Each row comes from the steps of one path. Every step used is in the known rows, and no mark comes twice. Write the path behind each row, first mark first.
Known rows
j/q/m/v/x/e: [-30 -13   3  -6 -19  10 -20  17   2  11 -33 -14   1  -6   8 -14 -22 -10
  -8  10  41  -7   7   0  -1 -19 -10   0  15 -11  15  -7  11  17 -14  -4
  25 -13  -3]
q/m/v/x: [-19  -5   6   1 -21   1 -19   8   2   3 -26  12   2   0  16 -15 -23 -15
   7  11  23 -10  18   0   9 -18   6   0  14  -6   4   4  31  -2  -3  -4
  11  -1   1]
q/m/v/j/e/x: [-25 -10  12  -6  -7 -19  -5   2 -18  -5  -5   9  -1  -7  13  -9   3   9
   8  10   1  -8  11   2   9  -8   6  -2   2   8   1 -30 -12  -8 -11   6
  14  26   1]
x/q/m/e: [  8  16  -3  -9   9 -20 -15  -7  -3 -37 -19  23   1  27  14 -21  -9  -9
  -9   5 -29  -4  12   7  -1   0   2  -6   4   5   2 -40 -19   3  -1   0
  -2  25  17]
m/e/x: [  4  -3   2 -24   3   1   1   1 -47 -20  26  11   6   7  -4  -8  18  -9
 -12  -1 -23   3 -16  -3  12  18 -10  -4  22  17   1 -34 -66  15  -8   2
 -10  37 -17]
q/j: [  2   5   3   5  10  -5   8   5  17   2 -13   8  -3 -11  11 -25   5   0
   3   0 -20  -3   0   6  11   6  -3   0  -6   9  -4 -11 -11  -1  -6   0
   2  16   2]
m/q/j/e: [ -7  23   7  -1   9 -11  22   2   8  13 -16   1  -9 -33   2 -43   6  -4
  -2  -6 -21   0  -2  -4  10 -14  -8  -5   6  -2 -13 -11 -23 -29 -25   2
  23  13  12]
q/m: [-10 -10  -2   3   5 -12 -11   0   5 -15  -9  10  -2   0  12 -10 -11   6
  -3   3   0  -4   8   2   1  -8   1  -1  -3  -7   6 -15   0  -4   1   3
  14   8  19]
q/j/e: [ -1  20   7  -3   2 -12  22   2   0   4 -31   6  -7   4  -3 -34   5   0
  -3  -7 -18  -3   5   2   6  -1   0  -6   0  -1  -7 -15 -30 -16 -14  -2
   7  16  17]
v/x/e: [ -1  -3   5   5   3  11  -3  12 -17   0  -9  -5  -2  -3 -14  13 -17 -16
   0  -5  19  -4   5   7   7   4 -11   7   3  -8   5  21  10  16  -3   1
   5 -17 -14]
x/e/m/q: [-14   3   7   2  37   1  -5   2  -1  22  34 -26  -2 -40  -7  -2   7  -7
  -8  -7 -13   3  -9   0   2   3 -24   6  -7   7  -4 -12 -20  -3 -26 -10
  20 -25 -17]
v/m/q/j/e: [ -8  29  18   2   3 -12  23   1  27  18  -9   2  -9 -31   6 -40  12  17
   9  -6 -18   6  -2  -6  -5 -13   2  -5   5   4 -11 -17 -28 -38 -15  -3
  30  17   1]
x/e: [ -7  -3  -1   6  19   8  -4   2  -9   4  -5  -3  -3 -10 -13   6  -2   1
  -3  -2   6  -1  -3   5  -2  10  -9   4  -5   0  11  -8  12  11  -6   2
   6  -6 -10]
e/x/q/m: [ 12   3   1  -1   9 -15 -21  -4 -17 -36   3  20   0   9   7  -5  -7  -2
 -12   7 -26  -3   8  10   6   4  -9   0   2   2  -3 -10 -21  10  15   8
   4  20  -3]
q/m/e/x: [ -8 -11   1 -21   8 -10 -10   0 -41 -35  16  21   4   7   9 -18   7  -2
 -14   1 -23  -1  -8  -1  12  13  -8  -6  20  11   9 -52 -60  12  -7   4
   3  46   0]
q/j/e/m/v/s: [-11  13  14 -16  -6  -2  11  -3  -8  34 -22 -10   2   9  -2 -28  17  -7
  -7  -9 -14  -2  21 -10  10 -19  -4  -8  15  11  -6 -29 -52 -34 -29 -23
  12  -5  12]
x/q/m: [  8   9  -2   8   8 -19 -17  -5  14 -27 -21  16  -2  14  11  -9 -17  -1
  -5   7 -15  -5  18  10  -3  -7   1  -1  -7  -6  -2  -7  13  -2  11   3
   6   3  17]
m/v/x/q: [ 10  20   8   3 -22   5 -15   3   6   5 -29   9   4  12   3  -5 -17 -29
   8  12   8  -6  20   6   1 -12   6   2  13   0 -10  32  38   4   5  -6
 -12 -15 -19]
m/v/j: [-14  -8   6   9  -4  -1  -5   3  29  18  -5  -3   1 -19  19   5   3   5
  24  14   9  -6  10   3   1  -4  12   5 -10  15  -2  -6  37   0 -10   0
  -2  -2 -14]
m/q: [ -6   4   0   2   7  -1   0   0   8   6  15  -8  -2 -36   5 -11  -1  -5
   0   2  -5   3  -9  -6   5 -13  -6   2   4  -2  -6   6   4 -11 -11   3
  15  -2  -3]
m/e/x/q/j/v: [ 21  12  -6 -16  10  -9 -14  -5 -27 -20 -11  40  -4   1   5 -32  17 -13
 -20  -3 -63   1  -8   6  29  26 -12 -13   2  25 -11 -41 -83  22   3   8
 -23  51  -9]
v/x/q/j/e/m: [ 23  37  20  -5   0 -21  14   6   1   0 -21  -3  -1  31  -4 -23  -2 -28
  -5 -11 -37  -6  28  12  12  -3 -10  -3  -3   1 -29  14 -59 -12  -5 -17
   0 -19   6]
e/x/q: [ 22  10   3  -4   5  -5 -10  -4 -22 -22  10   9   2   9  -5   3   4  -9
  -9   5 -26   1  -1   8   4  10 -10   1   4   8  -9   9 -28  13  13   5
 -11   9 -21]
m/v/j/q: [-16 -12   5  -5 -22   1  -1   9  38  22  -6 -25   4 -15  24   0   6   9
  12  14  21  -2   3  -3  -6 -17   4   0  -5  12  -2  -9   4   8 -12  -2
   9 -10 -10]
q/m/v: [-26  -4   0   2  -6  -2 -20  -1  10   7 -26  13   0  -8  17 -20  -9   1
   4  13  12  -7   8  -2  -2 -12   8  -2   7   1   9 -25  34  -8  -8  -2
  10   8   7]

Write each row's path
[-18 -10  12 -11 -12  -6  -3   9  38  34  18 -41   9  -8  25   3  17   7
   8   8   5  -1   6  -4  -7 -10  -4   1 -11  20 -12 -20 -25   6 -17 -16
   9 -30 -11]
e/m/v/j/q
[-11  23  22 -11 -12  -5  12  11  -2  35 -24  -6   2   8   0 -34   5 -24
   3  -5 -10  -7  16   0  12  -8  -3  -4  11   9 -20  -3 -36 -18 -25 -23
   3 -12  -2]
q/j/e/m/v/x
[ 10   3  -6 -12 -11 -15 -28  -3 -17 -32 -32  37  -3  25  12 -13 -21 -23
 -15   0 -22  -5  19   4  19  -4   1 -11   3  -5  -5 -15 -36  12   9   5
  -7  18  21]
j/v/x/q/m/e
[ -6  -5   0   1 -10   2 -13  -8  12  14  -5  17  -5  -6   4   7   7  25
   2  -4  -2   8  -2  -6  -4   3  10  -9 -10   5   1 -14 -15  -4  14   3
   2  11  -6]
j/v/m
[ -3   3  16  -6   7 -24  17   2   6   8  18 -23   1  12   1  13  14   6
   7 -11 -16  -3  16   4   0  -2  -1   1 -19   6 -18 -13 -40 -15 -15 -10
   7 -19   9]
v/j/e/m
[ -3  11   4   7  16  -5   7   5  26   9   1   0  -6 -48  15 -37   5  -5
   2   1 -24   0  -7   0  16  -5 -10   1  -2   7  -9  -4  -4 -12 -17   3
  18  11  -1]
m/q/j
[ 19  22   7 -12  -4 -13   5  -7 -42 -19  -4   8  -1  25 -19  -6   4  -9
 -14  -3 -24   0   4   3  -1   2  -8  -5  11  -2 -12   4 -49  -1   6   3
  -6  10  -6]
j/e/x/q
[  3 -15 -10  -4  -4   4  -9  -4  -3   6 -26  19  -9 -12   6 -11   5   5
 -15 -10 -18   1  12  -7  30  -8  -4 -10  -4   2   2 -12 -42  -9  -3   6
   7  14  19]
q/j/v/s
[ -8   1   1  -1  22  -9  -8   0  20  31  12   2  -6 -50  15 -29  15  -5
 -11 -10 -44   5  -8  -3  28   2 -17  -6 -18  14 -21 -20 -49  -9 -18  -5
  13   2   4]
e/m/q/j/v
[ -7  11  11   6   2  -2   2  -2  27  14  20  -6  -2 -35   7  -5   6  16
  11   1   0   8  -7  -7 -11 -12   3   1   5   5  -4  -3   4 -22  -2   0
  21   1 -17]
v/m/q
[ -3  -4  -7   3   5  -3  -6   0  11  11 -26  23 -10 -20   9 -25   6   4
  -6  -4 -24   0  -2   2  22   9  -2  -9 -14   8  -6 -17 -25   3   1   7
  -4  21  11]
q/j/v
[ -6   0  -1 -15  -7  -1  -8  -8  -4   4  -1  24  -1   5   5  -3  15  16
  -1  -7 -12   8  -9  -9  -3   9  11 -14   2  14   4 -45 -49   0   3   0
  -6  30  -4]
j/v/m/e
[ -7   0   6   0  30   1  -6   2  -9  15  19 -19   1  -5 -12   7   7  -2
  -7  -8  -9   0  -1   6  -3  16 -18   5 -11   8   2 -19 -23   8 -14 -12
   6 -21 -14]
x/e/m
[-10 -15  -1 -35  -9  -8  -8   6 -32 -31  14  -1   7  12  16 -21   9   1
 -25   2 -12   3 -14  -7   3   0 -17 -10  25   8   8 -53 -89  20 -10   2
  14  39   4]
j/q/m/e/x
[ 12  28  10   8 -13   0  -8   9  24   9 -43  15  -1   0  11 -30 -12 -28
  10  11 -12  -9  20  12  13  -4   2   0   8  10 -14  19  28   2   0  -7
 -11  -3 -18]
m/v/x/q/j
[-18   0  -1   4  41   0 -12   2  10  34   9  -3 -11 -60   1 -25  12  -3
 -14 -12 -39   3 -11   2  23  12 -25  -2 -21  14 -10 -29 -41   2 -26  -4
  18  -6  -6]
x/e/m/q/j/v
[ 26  16   6   5 -13  -4  -4   4   2 -16 -14   5   1  23  -4   8 -19 -24
   1   3  -3  -4  19   9   6  -8  -2   3   3  -6 -14  41   6   8  14   0
  -9 -17  -7]
v/x/q
[-14  -6  13   2   6  -8  -6   3  29  29  21 -18   5 -13  20   9  14   2
  19   7  -5  -5  12   3   2   1   4   5 -17  25 -11 -17   6  -1 -16 -14
  -2 -21 -17]
e/m/v/j
[-23   3   8  -2  20   9 -14   1  -3  38   4 -15   2 -15  -8  -3   8  -7
   0   1   3  -3  -1   2  -6  11 -10   4  -1  15   5 -28   5   5 -22 -19
   1 -21 -25]
x/e/m/v
[-12  11   9   6  46  -4   2   8  16  27  19 -18  -5 -55   4 -27  12  -7
  -6  -8 -33   0  -8   6  15  10 -27   6 -12  15  -8 -23 -25  -4 -32  -9
  22 -12 -14]
x/e/m/q/j
[ -5  13  11 -15   3 -13  13  -3 -17  15   7 -16   2  21 -12  -5  10  -4
  -9 -13 -13   1   7  -3  -5  -3  -6  -5  -1  -1 -11 -14 -55 -18 -16 -16
   5 -15  11]
j/e/m
[  8  14   5  -9   1 -24  -6  -7 -37 -34 -16  18  -3  25  -7 -14  -5  -3
 -17   0 -25  -3  12   6   2  -4  -6  -7   7  -8  -5 -15 -43  -5   7   6
   9  19  13]
j/e/x/q/m
[  2  11  10 -12   4  -9  18   4 -32  -5  -7  10  -4  -1  -8 -31  16  -2
  -9  -7 -27  -1  -5   2  16   9 -11  -7   9   7  -8 -17 -65  -5 -10   3
   5  31  -1]
q/j/e/x
[ -6  18   6 -10  -8 -14 -15  -8 -32 -12 -29  22  -1  16   0 -25  -5  -7
  -9  11 -12  -5  11   3  -1  -9   1  -8  18  -1  -2 -21 -18 -10  -1   2
   4  22   1]
j/e/x/q/m/v
[ 18  37   6   3   4 -19  15  -3   8  -8 -43  13  -7  18  -5 -33   1  -8
  -3  -4 -33  -5  15   9   1  -2  -1  -7  -4   0 -15  -5 -22 -14  -5  -1
   0   8  14]
x/q/j/e
[ -3   2   9  -1  -3 -18  19   1   6  -3  -7  -8  -4   6   1   9   3   8
  12  -4   0  -4  14   2  -2  -8   8   0 -14  -1  -9  -2 -12 -13  -9   5
   8  -2  12]
v/j/e
[-14 -14  -4 -11 -12 -10  -8   6  14 -11 -11 -12   1   7  17 -13  -7  11
 -14   4  11  -1   2  -5  -6 -18  -6  -6   2  -9   7 -19 -25   5  -2   0
  26   2  23]
j/q/m
[  1  -7  11  -9  -1 -15  15   3 -26 -12  16  -5  -1   0  -3  12  12   6
   4  -3 -11  -2   3   2   9   4  -2   1  -5   6  -9  -5 -45  -1  -6  10
   5  12  -6]
v/j/e/x
[ 17  39  14  -4  15 -25  13  -3   9   6 -17  -3  -3  23  -3 -30  10 -11
  -9  -9 -49  -3  17   9   2   4  -9  -6 -10   9 -23 -16 -53 -17 -11 -17
   0  -8  12]
x/q/j/e/m
[  0   0   5 -18   3  -2  -4  -1 -16  -3   7  36  -3 -11  10 -27  30  16
  -6  -6 -44   7 -19  -3  18  28  -3 -14   6  33  -2 -62 -90   9   0   4
  -8  64 -21]
q/j/v/m/e/x
[ -9   5  15  -8 -15   7 -11   8  -2  30   8 -12   9   6   3  -1  -1 -25
   5   2   8  -4  11  -2   7  -6  -3   3  11   8 -13   9  -5  -2 -10 -21
  -4 -28 -19]
e/m/v/x
[ -7  12   0   7  -3 -11 -28  -7  19  -4 -35  18   0   4  17 -20 -16  -4
   2  17  -4  -7  18   5  -6 -12   9  -3   3   1   3 -16  40  -4   2  -3
   3   4   6]
x/q/m/v
[ -3   5   2  -1  -1  -7 -30  -5 -11 -13 -13  24   2  -1  12 -18  -7  -7
  -5  17 -14  -5   7   7   2  -1  -3  -2  11   9   0 -19   8   6   6   1
  -1  22 -13]
e/x/q/m/v
[ -9  -8  -1  -7 -19  15 -10  -4 -10  16 -17  -2   4  -2   2   2   0  -5
   0   5  19  -1  14 -13   4 -23   4  -3  21   3  10  -2  10 -16  -8  -6
   3  -4  -3]
m/v/s
